Known rows, with every way that one mark hangs from another
pidun{fimog{deda{nuneze}} tiro{kisi}}: 1.92; 0.70; 0.00; -0.67; -1.03; -1.77; -0.58; -0.66; -1.69; -0.42; 0.02; 1.77; -1.60; 1.25; 1.63; -1.71; -0.59; 1.10; 1.60; 0.41; -0.54
kisi{tiro{pidun{nuneze{deda}}}}: 1.44; 0.33; 0.62; -0.85; -0.29; -0.13; 0.19; 0.00; -0.39; 1.42; 0.81; 1.02; -0.19; 1.23; 0.58; -0.71; -0.31; 0.81; 1.00; 0.00; -0.05
deda{fimog{pidun{nuneze{fube}}}}: 1.50; 0.87; 0.18; -0.94; -0.98; -3.68; -0.70; -0.81; 0.56; 0.30; -0.18; 1.21; -0.83; -0.30; -0.59; 0.60; 1.88; 0.51; 0.58; 0.17; -0.32
kisi{tiro{pidun{fimog{deda}}}}: 0.26; 0.64; -0.01; -1.09; -0.67; -0.62; 0.39; -1.04; -1.39; 1.80; 1.02; 0.93; -0.23; 2.86; 0.81; -0.55; -0.31; 1.42; 1.34; -0.06; -0.36
kisi{tiro{pidun{fimog{deda} nuneze{fube}}}}: 1.77; 0.54; -0.06; -1.04; -0.61; -2.09; -0.19; -0.87; -0.79; 1.43; 0.62; 0.72; -0.34; 2.11; 0.55; -0.44; 0.06; 1.09; 1.86; 0.55; -0.41
fube{fimog nuneze}: 1.63; -0.78; -1.14; 0.00; 0.12; 1.11; -1.09; 0.27; -1.37; -0.81; 0.67; 0.56; 0.41; -0.38; -0.06; -1.80; 0.51; -0.55; 1.64; 0.44; -0.04
pidun{nuneze tiro}: 1.48; -0.24; 0.07; 1.01; -0.01; -0.15; -0.41; 0.87; 0.06; -0.24; -0.56; 0.47; -1.62; -0.12; 0.98; -0.60; -0.83; 0.63; 1.17; 0.59; -0.03
kisi{tiro{pidun{fimog}}}: 0.53; 0.92; 0.31; -1.03; -0.40; -0.64; 0.84; -1.01; -1.48; 2.21; 0.98; 0.61; -0.31; 2.31; 0.73; -0.45; -0.59; 0.97; 1.24; -0.65; 0.01
deda{fimog{pidun}}: -0.03; 0.99; 0.20; -1.01; -1.04; -2.24; -0.10; -1.02; 0.00; 0.68; 0.26; 1.40; -0.69; 0.50; -0.37; 0.55; 1.46; 0.81; 0.09; -0.42; -0.26
fimog{deda}: -0.45; -0.51; -0.70; -0.05; -0.53; -0.01; -0.93; -0.07; 0.19; -0.78; 0.07; 0.62; 0.14; 1.15; 0.22; -0.17; 0.54; 0.85; 0.24; 1.14; -0.74
deda{nuneze{pidun}}: 0.27; 0.01; -0.02; -0.21; 0.15; 1.32; 0.16; -0.09; -0.91; -0.44; -0.11; 1.56; -0.05; -0.59; 0.51; 1.10; 0.91; -0.80; 0.25; 0.29; 0.01
kisi{tiro{pidun{nuneze{fube{fimog{deda}}}}}}: 1.68; 0.34; 0.17; -0.88; -0.53; -1.31; -0.48; -1.10; -1.19; 1.28; 0.78; 0.51; 0.28; 1.99; 0.22; -0.25; 0.82; 1.38; 1.63; 0.62; -0.20
nuneze{deda fube}: 1.30; 0.23; 0.88; -1.68; -0.66; -2.96; -0.20; 0.92; 1.03; 0.36; 0.19; -0.42; 0.85; -0.53; -1.61; -1.15; 0.45; -0.02; -0.42; -0.28; -0.09
tiro{pidun}: 0.25; 0.48; 0.74; -0.67; -0.23; -0.92; 0.60; -0.68; -1.54; 1.18; 0.41; 0.55; 0.59; 0.12; 0.11; 0.33; 0.02; -0.38; 0.34; -0.34; 0.38
nuneze{deda}: 0.44; -0.15; 0.34; -0.94; -0.46; -0.14; -0.13; 1.43; 0.74; -0.03; 0.43; 0.54; 0.37; -0.08; -0.64; -1.52; -0.35; -0.45; -0.36; -0.34; -0.17
deda{fimog{pidun} nuneze}: 0.65; 0.76; 0.43; -1.02; -0.79; -1.06; -0.30; -1.33; -0.12; -0.13; -0.26; 3.01; -1.14; -0.42; 0.85; 1.21; 2.02; 0.55; 0.71; 0.43; -0.50
fimog{deda pidun{nuneze{fube} tiro{kisi}}}: 2.23; 0.69; 0.31; -0.70; -1.15; -4.96; -1.76; -0.42; -0.50; 0.19; -0.19; 0.27; -1.09; 0.66; 0.66; -0.04; 1.78; 2.33; 0.46; 1.66; -0.72
deda{fimog}: 0.18; 0.56; 0.02; -0.66; -0.75; -0.80; 0.10; -0.99; 0.30; -0.25; 0.12; 1.52; -0.47; 0.25; -0.50; -0.22; 0.46; 0.30; 0.43; -0.65; -0.09
deda{fimog{pidun{tiro{kisi}}}}: 0.79; 1.61; 0.86; -1.20; -1.33; -3.29; -0.03; -1.39; -0.83; 0.92; 0.35; 1.41; -1.30; 0.61; 0.09; -0.17; 1.09; 1.83; 0.11; -0.86; -0.01
nuneze{fube}: 0.92; 0.41; 0.52; -0.78; -0.19; -2.85; -0.05; -0.54; 0.30; 0.41; -0.28; -0.97; 0.49; -0.41; -0.95; 0.37; 0.82; 0.40; -0.08; 0.12; 0.08

Rows
2.11; 1.61; 1.62; -2.73; -1.73; -5.80; -0.27; -0.33; 0.32; 1.05; 0.49; 0.77; -0.20; -0.08; -1.52; -1.44; 1.39; 1.42; -0.38; -0.96; -0.07
nuneze{deda{fimog{pidun{tiro{kisi}}}} fube}
0.35; 0.40; -0.44; -1.46; -0.80; -0.76; 0.28; 1.94; -0.65; 0.64; 1.09; 0.70; 0.45; 0.81; -1.52; -1.72; -0.50; -1.85; -0.07; -1.40; 0.00
nuneze{deda pidun{fimog}}
1.83; 1.29; 0.41; -0.62; -0.76; -2.52; 0.26; -0.37; -1.77; 0.71; 0.32; 0.26; -1.43; 0.91; 0.68; -2.04; -1.37; 0.59; 1.00; -1.03; 0.20
pidun{fimog tiro{kisi}}
2.40; -0.02; -0.74; -0.01; -0.86; -3.36; -1.14; 0.67; -0.08; -0.23; -0.55; 0.37; -1.62; 1.14; 0.39; -1.35; -0.48; 0.67; 2.28; 1.20; -0.73
pidun{fimog{deda} nuneze{fube} tiro}
0.16; -0.32; -0.66; -0.16; -0.70; 1.15; -0.85; -0.11; -2.05; -0.55; 0.50; 1.38; 0.17; 1.50; 0.20; -0.46; 1.18; 0.38; 1.20; 0.53; -0.30
fube{fimog{deda{nuneze{pidun{tiro}}}}}
4.73; 1.40; 1.09; -2.25; -0.95; -5.38; -0.48; -0.35; -1.49; 0.56; 0.64; 0.80; 0.41; -1.00; -0.51; -2.22; -0.11; -1.71; 1.18; -0.53; 0.35
tiro{kisi pidun{fimog nuneze{deda fube}}}
2.59; 0.14; -0.04; -1.25; -0.82; -1.50; -1.32; 0.95; -1.93; 0.29; 1.22; 0.92; -0.17; -0.06; 0.01; -3.01; 0.92; 0.59; 0.99; -0.06; -0.11
fube{fimog{pidun{tiro{kisi}}} nuneze{deda}}
1.31; 1.18; 0.39; -1.69; -1.16; -2.03; 0.45; 1.44; -1.73; 0.93; 1.18; 0.72; -0.31; 0.97; -0.99; -2.60; -0.99; -0.62; -0.03; -1.90; 0.32
nuneze{deda pidun{fimog tiro{kisi}}}
1.65; 0.97; 0.52; -1.44; -1.22; -4.71; -1.13; -1.05; -1.64; 0.79; 0.48; -0.72; 0.41; 1.04; -0.83; -0.50; 2.12; 1.74; 0.35; 0.29; -0.14
nuneze{fube{fimog{deda pidun{tiro{kisi}}}}}
1.23; 1.19; 0.71; -1.02; -0.87; -0.52; 0.37; -1.47; -1.40; -0.40; 0.11; 3.11; -1.14; -0.23; 0.45; 0.22; 1.00; 0.52; 0.73; -0.70; 0.18
deda{fimog nuneze{pidun{tiro{kisi}}}}
0.71; 1.32; 1.03; -0.69; -0.71; -3.12; -0.12; -0.55; -1.45; 1.44; 0.27; -0.08; -1.07; 0.50; 0.72; 0.06; 0.76; 1.92; -0.42; -0.26; 0.08
fimog{pidun{tiro{kisi}}}
0.61; -0.34; -0.68; 0.21; 0.13; 0.68; -0.01; 0.66; -1.39; -0.09; 0.38; 0.74; -0.56; -0.26; 0.23; -0.81; -0.14; 0.42; 0.81; 0.07; 0.09
fube{nuneze{pidun{tiro}}}
1.34; -0.20; -0.65; -0.13; -0.32; -0.44; -0.99; 0.30; -2.14; 0.48; 0.72; 0.49; -0.52; 0.32; 0.48; -1.34; 1.07; 0.88; 1.47; 0.44; -0.14
fube{fimog{pidun{tiro}} nuneze}
1.55; 0.13; -0.32; -0.17; -0.02; -0.17; -0.18; 0.14; -1.75; -0.28; 0.53; 0.78; -0.51; -0.58; 0.29; -1.27; -0.03; 0.47; 0.65; -0.10; 0.24
fube{nuneze{pidun{tiro{kisi}}}}
2.08; 0.94; 0.68; -0.14; -0.51; -3.08; -0.80; -0.02; -0.88; 0.71; -0.08; 0.24; -1.53; -0.24; 1.03; -0.08; 0.71; 1.20; 0.30; 0.46; -0.05
fimog{pidun{nuneze tiro{kisi}}}
1.21; 0.69; 0.32; -0.81; -0.34; -1.65; 0.43; -0.23; -1.43; 0.49; -0.29; 0.97; -0.67; -0.04; 0.14; 0.55; 0.60; -0.16; 1.02; -0.04; 0.06
deda{nuneze{fube pidun{fimog tiro}}}
1.42; 0.85; 0.25; -0.58; -0.32; -0.26; 0.31; -0.35; -2.02; -0.01; 0.08; 1.74; -0.98; 0.00; 0.93; -0.20; 0.03; -0.43; 0.90; -0.36; 0.14
deda{nuneze{pidun{fimog tiro{kisi}}}}
0.72; 1.20; 1.03; -2.19; -1.54; -3.66; 0.63; 0.55; -0.31; 1.13; 0.68; 0.87; 0.11; 0.62; -2.37; -1.13; 0.69; 0.73; -0.26; -1.69; 0.27
nuneze{deda{fimog} fube pidun{tiro}}
0.73; -0.81; -1.59; 0.01; -0.54; 1.08; -1.21; 0.52; -2.49; -0.68; 1.00; 1.11; 0.21; 1.29; -0.17; -1.79; 0.81; 0.54; 1.68; 0.57; -0.28
fube{fimog{deda} nuneze{pidun{tiro}}}
2.43; 0.25; 0.96; -1.21; -0.44; -2.80; -0.21; 0.45; -0.36; 0.68; 0.17; 0.67; 0.69; -0.92; -0.62; -0.54; 0.27; -1.09; 0.76; 0.23; 0.20
tiro{pidun{nuneze{deda fube}}}
3.11; 0.38; -0.61; 0.01; -0.94; -2.52; -1.33; 0.29; -0.90; -0.81; -0.08; 1.18; -1.91; 0.97; 1.22; -2.34; -0.96; 0.48; 2.03; 0.76; -0.54
pidun{fimog{deda} nuneze tiro{kisi}}
4.08; 1.01; 1.32; -1.37; -1.20; -4.52; -0.70; 0.18; 0.39; -0.38; -0.09; 1.12; -1.16; -0.93; -0.54; -2.32; 0.00; 0.90; 0.86; -0.37; 0.10
pidun{nuneze{deda{fimog} fube} tiro{kisi}}
